Each row was made from one small tree. The marks that hang from a mark follow it in brackets, in alphabetical order. Every link used is in the known rows. Write each row's tree.
Known rows
zape(finogaf(bubes(besa) makip)): [ 1.523 -0.785  2.336 -3.091 -1.495  0.102  2.536  0.071 -3.362  0.178
 -2.537 -3.790 -0.578  1.935 -3.661 -1.225  1.795 -5.239  0.044 -1.273
  3.992  0.814 -2.870 -1.760]
gotu(kerazen(kivam) vusek(zape)): [ 2.268 -0.730 -0.648  1.796 -3.150  2.428 -0.608 -1.157  4.108  1.149
  0.538  1.117 -3.853  0.490  3.175 -0.909 -1.397  1.799 -0.615 -0.015
  3.150  1.292  1.304 -0.743]
tele(zape): [-3.783  0.960  1.756  0.260 -2.913  0.162 -0.031 -1.703  0.262  0.670
 -1.876 -0.130 -0.601  0.512  2.299 -0.772 -1.797 -1.976 -0.989 -0.115
  2.680  0.503 -1.431 -1.746]
zofo(vusek(gotu(kerazen))): [-2.827  0.413  1.732 -0.522 -2.666  0.683 -1.055 -1.393  0.498 -0.084
  1.163  0.098 -2.415  1.687  0.544  0.093 -0.017  2.864 -0.593 -0.043
  1.549 -2.660 -1.462 -0.189]
vusek(gotu(kerazen) zape(finogaf(bubes)) zofo(makip)): [ 1.587  0.789 -0.536 -1.860 -4.112 -0.036 -2.952  0.134  1.553  1.215
  3.300  1.927 -1.230  2.493 -5.117 -0.659  7.309  2.091 -0.767 -0.566
  3.934 -1.143 -0.344  1.495]
gotu(kerazen(kivam) vusek(zofo)): [ 2.737 -0.194 -1.180  0.785 -2.317  2.647 -0.946 -1.400  4.439 -0.092
  0.560 -0.907 -3.599  0.485  3.515 -1.219 -0.461  2.227 -0.647  0.083
  3.436  0.293 -0.419  0.392]
vusek(gotu): [-2.711  0.528  1.060  0.919 -2.889 -0.198 -0.259 -1.020 -0.094 -0.978
  1.372 -0.109 -2.173  1.332  1.147 -0.519 -0.934  0.521  0.198 -0.593
  1.095 -0.437 -0.246 -0.486]
finogaf(bubes(besa) makip(tubil)): [ 1.380 -0.282  3.108 -3.746 -0.241  0.801  4.238  1.990 -4.918  0.415
 -3.570 -3.526 -0.358  1.330  0.839 -1.457  2.840 -6.010  1.346 -2.340
  1.290  1.210 -1.001 -2.387]
gotu(kerazen): [-0.670 -0.129  0.402  1.435 -2.052  0.858 -0.228 -1.767  0.869  1.400
 -0.869 -2.123 -3.027  0.443  3.639 -1.146 -1.888  0.078  0.313 -0.143
  2.557  0.236 -2.665 -0.899]
dunap(gotu): [-1.234 -0.777 -0.487 -0.358 -2.243  0.350 -0.002 -1.173 -1.558 -0.350
 -0.089 -0.289 -2.820  0.555  1.795 -2.332 -2.793 -0.543  0.821 -1.172
  2.075  0.602 -0.037 -0.671]
finogaf(bubes(besa) makip): [ 1.357 -1.338  2.941 -3.346 -0.910  0.574  3.636  0.844 -4.025  0.251
 -2.527 -4.235 -1.117  1.397  0.541 -0.651  2.380 -5.896  0.589 -2.443
  2.549  1.902 -2.473 -1.643]
gotu(kerazen(kivam) vusek(zape zofo)): [ 2.934 -0.509 -1.230  0.773 -3.345  2.514 -1.506 -1.037  5.090  0.516
  1.681  1.174 -3.383  0.682  2.085 -0.588  1.685  2.750 -0.944 -0.081
  3.690  0.904  0.374  0.237]
gotu(vusek(zape)): [-0.947 -0.780 -0.255  0.247 -4.208  1.225  0.741 -0.166  2.916 -0.334
  1.460  1.488 -2.087  1.146  2.558 -0.824 -0.013 -0.512 -0.537 -0.834
  2.320  1.389  2.649 -0.166]
zape(finogaf(bubes(besa) makip(tubil))): [ 1.532 -0.024  2.436 -3.356 -1.027  0.271  2.932  0.860 -4.008  0.295
 -3.267 -3.304 -0.035  1.890 -3.436 -1.749  2.092 -5.339  0.561 -1.197
  3.137  0.293 -1.899 -2.262]
gotu(kerazen(kivam) vusek(zape zofo(makip))): [ 2.934 -0.078 -1.593 -0.086 -3.413  2.720 -1.671 -0.425  4.712  1.353
  1.808  1.300 -3.199  0.917  2.968 -1.099  1.535  2.621 -0.690 -0.174
  3.679  0.401  1.800  1.014]
tele(zape(finogaf(bubes(besa)))): [-1.897  0.855  2.561 -1.229 -2.449 -0.489  0.622 -1.313 -0.976  1.051
 -3.303 -2.287 -0.143  1.136 -1.461 -1.171  0.057 -3.984 -1.308 -0.231
  4.145  0.616 -2.221 -2.150]
bitu(tubil): [-4.049  0.874 -0.016  1.126 -1.359  0.632  1.252  0.850 -0.414  0.060
 -0.322 -0.882 -1.404  0.658  4.223 -0.995 -3.357 -2.112  1.332 -0.061
 -0.059 -0.460 -1.827 -2.111]
dunap(gotu(vusek(zofo(makip(tubil))))): [ 0.419 -0.080 -1.927 -1.959 -2.421  1.501 -0.065  0.101  0.338 -0.972
  0.752  1.043 -2.305  0.751  1.895 -3.314 -0.703  0.152  0.788 -1.210
  1.823  0.040  3.060  0.878]
kivam(kerazen): [-1.114 -0.075  1.195  0.111 -2.113  1.126  0.448 -1.044 -0.832  0.899
 -1.000 -2.356 -2.259  1.080  5.012 -0.729 -3.492 -0.326  0.503 -0.501
  2.462 -0.862 -0.858 -2.231]
zape(finogaf(bubes)): [-0.418 -0.339  1.307 -0.659 -2.375 -0.341  1.164 -0.414 -1.865  0.698
 -2.224 -3.419 -0.804  1.894 -1.641 -1.482 -0.317 -3.061 -0.450 -0.608
  4.003  0.017 -2.111 -1.466]
tele(zape(finogaf(bubes(besa) makip(tubil)))): [-0.790  0.963  2.762 -2.374 -1.750  0.125  1.550 -0.603 -2.264  0.661
 -3.875 -1.188  0.651  1.144 -2.831 -1.447  1.044 -4.890 -0.771 -0.451
  3.426  0.479 -2.081 -2.681]
gotu(kerazen(kivam) vusek(zape(finogaf) zofo(makip))): [ 3.612  0.004 -1.633 -0.548 -3.412  2.505 -1.769 -0.496  4.494  1.313
  1.531  1.241 -2.853  1.235  0.374 -1.358  1.853  2.283 -0.914  0.146
  4.435  0.115  1.419  0.905]

Write each row's tree
[ 2.969  0.214 -1.585 -1.342 -3.375  1.959 -0.794  0.310  3.617  1.252
  0.812  1.089 -1.859  1.411 -0.304 -2.095  3.866  0.691 -0.558 -0.349
  3.648  0.000  1.668  1.052] => gotu(kerazen vusek(zape(finogaf(bubes)) zofo(makip(tubil))))
[ 1.752 -0.592 -1.390  0.262 -3.812  1.937 -1.105 -1.029  5.195  0.161
  2.123  1.306 -2.868  0.782  1.382 -0.849  3.048  1.802 -0.837 -0.365
  3.360  0.959  0.112  0.866] => gotu(kerazen vusek(zape zofo))
[-1.967  2.045  1.111 -2.502 -2.984  1.470 -1.556  1.495 -0.584  2.616
  1.237  3.015 -1.349  2.255  1.468 -1.021  1.616  3.431  0.332 -0.145
  0.694 -3.858  3.669  0.250] => zofo(makip(tubil) vusek(gotu(kerazen(kivam)) zape))
[-1.463  0.329  2.881 -3.098 -3.096  0.205  0.162  0.472 -1.402  0.025
  0.950  1.374 -0.750  2.592 -4.295  0.285  4.383  0.473 -0.584 -0.771
  1.944 -2.036 -0.099 -1.145] => zofo(vusek(gotu zape(finogaf(bubes(besa) makip(tubil)))))
[ 2.468 -0.129 -1.811 -1.037 -3.863  1.966 -1.374 -0.545  4.575  0.931
  1.961  1.277 -2.327  1.359 -0.344 -1.603  3.218  1.304 -0.782 -0.110
  4.112  0.194  1.010  1.523] => gotu(kerazen vusek(zape(finogaf) zofo(makip)))
[ 0.346 -0.907 -1.739 -1.203 -2.734  1.228 -0.237 -0.883  0.963 -1.644
  1.241  0.607 -2.851  0.620  1.186 -2.573 -0.877  0.329  0.227 -1.209
  2.414  0.722  1.484  0.649] => dunap(gotu(vusek(zofo)))
[ 4.213 -0.660 -0.348  0.411 -2.453  2.545  0.334 -0.320  2.321  1.076
 -0.922  1.259 -2.744  0.926 -0.378 -1.526  0.152  0.310 -0.465 -0.120
  3.454  0.962  1.072 -1.491] => gotu(kerazen(kivam) vusek(zape(finogaf(bubes makip(tubil)))))
[ 3.222 -0.327 -1.254 -1.027 -3.256  2.190 -0.492 -0.539  3.914 -0.162
  1.314  2.142 -1.862  1.104 -2.118 -1.424  4.159  0.797 -0.564 -0.203
  3.481  0.516 -0.060  0.218] => gotu(kerazen vusek(zape(finogaf(makip(tubil))) zofo))
[-1.272  2.157  1.100 -2.966 -3.015  1.261 -1.645  1.301 -0.794  2.551
  0.920  2.892 -0.931  2.586 -1.019 -1.246  1.982  3.063  0.100  0.154
  1.519 -4.087  3.337  0.102] => zofo(makip(tubil) vusek(gotu(kerazen(kivam)) zape(finogaf)))
[ 3.176 -0.919 -1.995 -1.624 -2.507  1.869 -0.636 -0.854  1.107 -0.752
  0.934  2.710 -2.676  0.621 -2.675 -2.865  1.624  0.653  0.394 -0.868
  2.892  0.728  0.738  0.013] => dunap(gotu(kerazen vusek(zape(finogaf(makip(tubil))) zofo)))
[-2.183  0.977  1.916 -4.143 -3.738  0.189 -0.964  1.149 -1.123  1.989
  1.670  0.701 -1.003  3.099 -1.654 -0.415  3.327  0.830 -0.536 -0.796
  2.576 -2.846  2.458  0.977] => zofo(makip vusek(gotu zape(finogaf(bubes(besa)))))
[-2.255  0.482  1.796 -0.299 -2.451  0.927 -1.227 -1.374  0.475  0.087
  0.970 -0.038 -2.684  1.627  0.877  0.195 -0.668  3.331 -0.677  0.085
  1.722 -2.640 -1.331 -0.528] => zofo(vusek(gotu(kerazen(kivam))))
[ 1.676  0.555 -0.051 -0.036 -4.012  0.238 -3.426 -1.172  2.794 -0.047
  3.733  2.545 -2.002  1.938 -5.590  0.341  5.958  3.728 -1.031  0.126
  3.973 -0.742 -1.968  0.020] => vusek(gotu(kerazen(kivam)) zape(finogaf) zofo)
[ 3.951 -1.349 -1.953 -1.075 -2.485  2.153 -1.214 -1.359  1.511 -0.597
  1.202  2.261 -3.406  0.582 -2.262 -2.298  0.413  1.468 -0.054 -0.711
  3.741  1.023  0.290 -0.104] => dunap(gotu(kerazen(kivam) vusek(zape(finogaf(makip)) zofo)))
[-0.993  0.085  0.667  1.695 -3.980 -0.040 -1.740 -1.229  1.722  0.651
  2.730  2.671 -2.797  1.251 -0.928  0.117  2.085  2.184 -0.166 -0.426
  1.843  0.265 -0.341 -0.684] => vusek(gotu(kerazen) zape)
[-2.399  1.928  1.485 -3.790 -3.365  0.597 -0.659  2.143 -1.864  2.030
  0.754  2.447  0.002  2.999 -1.475 -1.302  3.106  1.430 -0.004 -0.516
  1.253 -3.909  3.915  0.254] => zofo(makip(tubil) vusek(gotu zape(finogaf(bubes))))
[-2.141  0.702  1.934 -0.512 -2.702 -0.293  0.298 -1.486 -0.803  0.911
 -3.147 -1.233  0.078  1.126 -1.551 -1.237 -0.620 -3.235 -1.492 -0.043
  4.034  0.284 -2.235 -2.127] => tele(zape(finogaf(bubes)))
[-0.739 -0.346  1.927 -1.737 -3.360  0.553 -0.943 -0.764 -0.160  0.313
  1.348  1.991 -1.485  2.344 -4.636  0.430  3.454  1.944 -1.108 -0.360
  2.744 -1.994 -1.617 -0.737] => zofo(vusek(gotu(kerazen) zape(finogaf(bubes makip))))
[-0.608  0.403  1.937 -1.604 -3.006  1.072 -1.147 -0.496 -0.121  0.382
  1.247  2.825 -1.493  2.160 -4.019  0.243  2.550  2.870 -0.680  0.093
  2.114 -2.565 -0.681 -1.315] => zofo(vusek(gotu(kerazen(kivam)) zape(finogaf(makip(tubil)))))
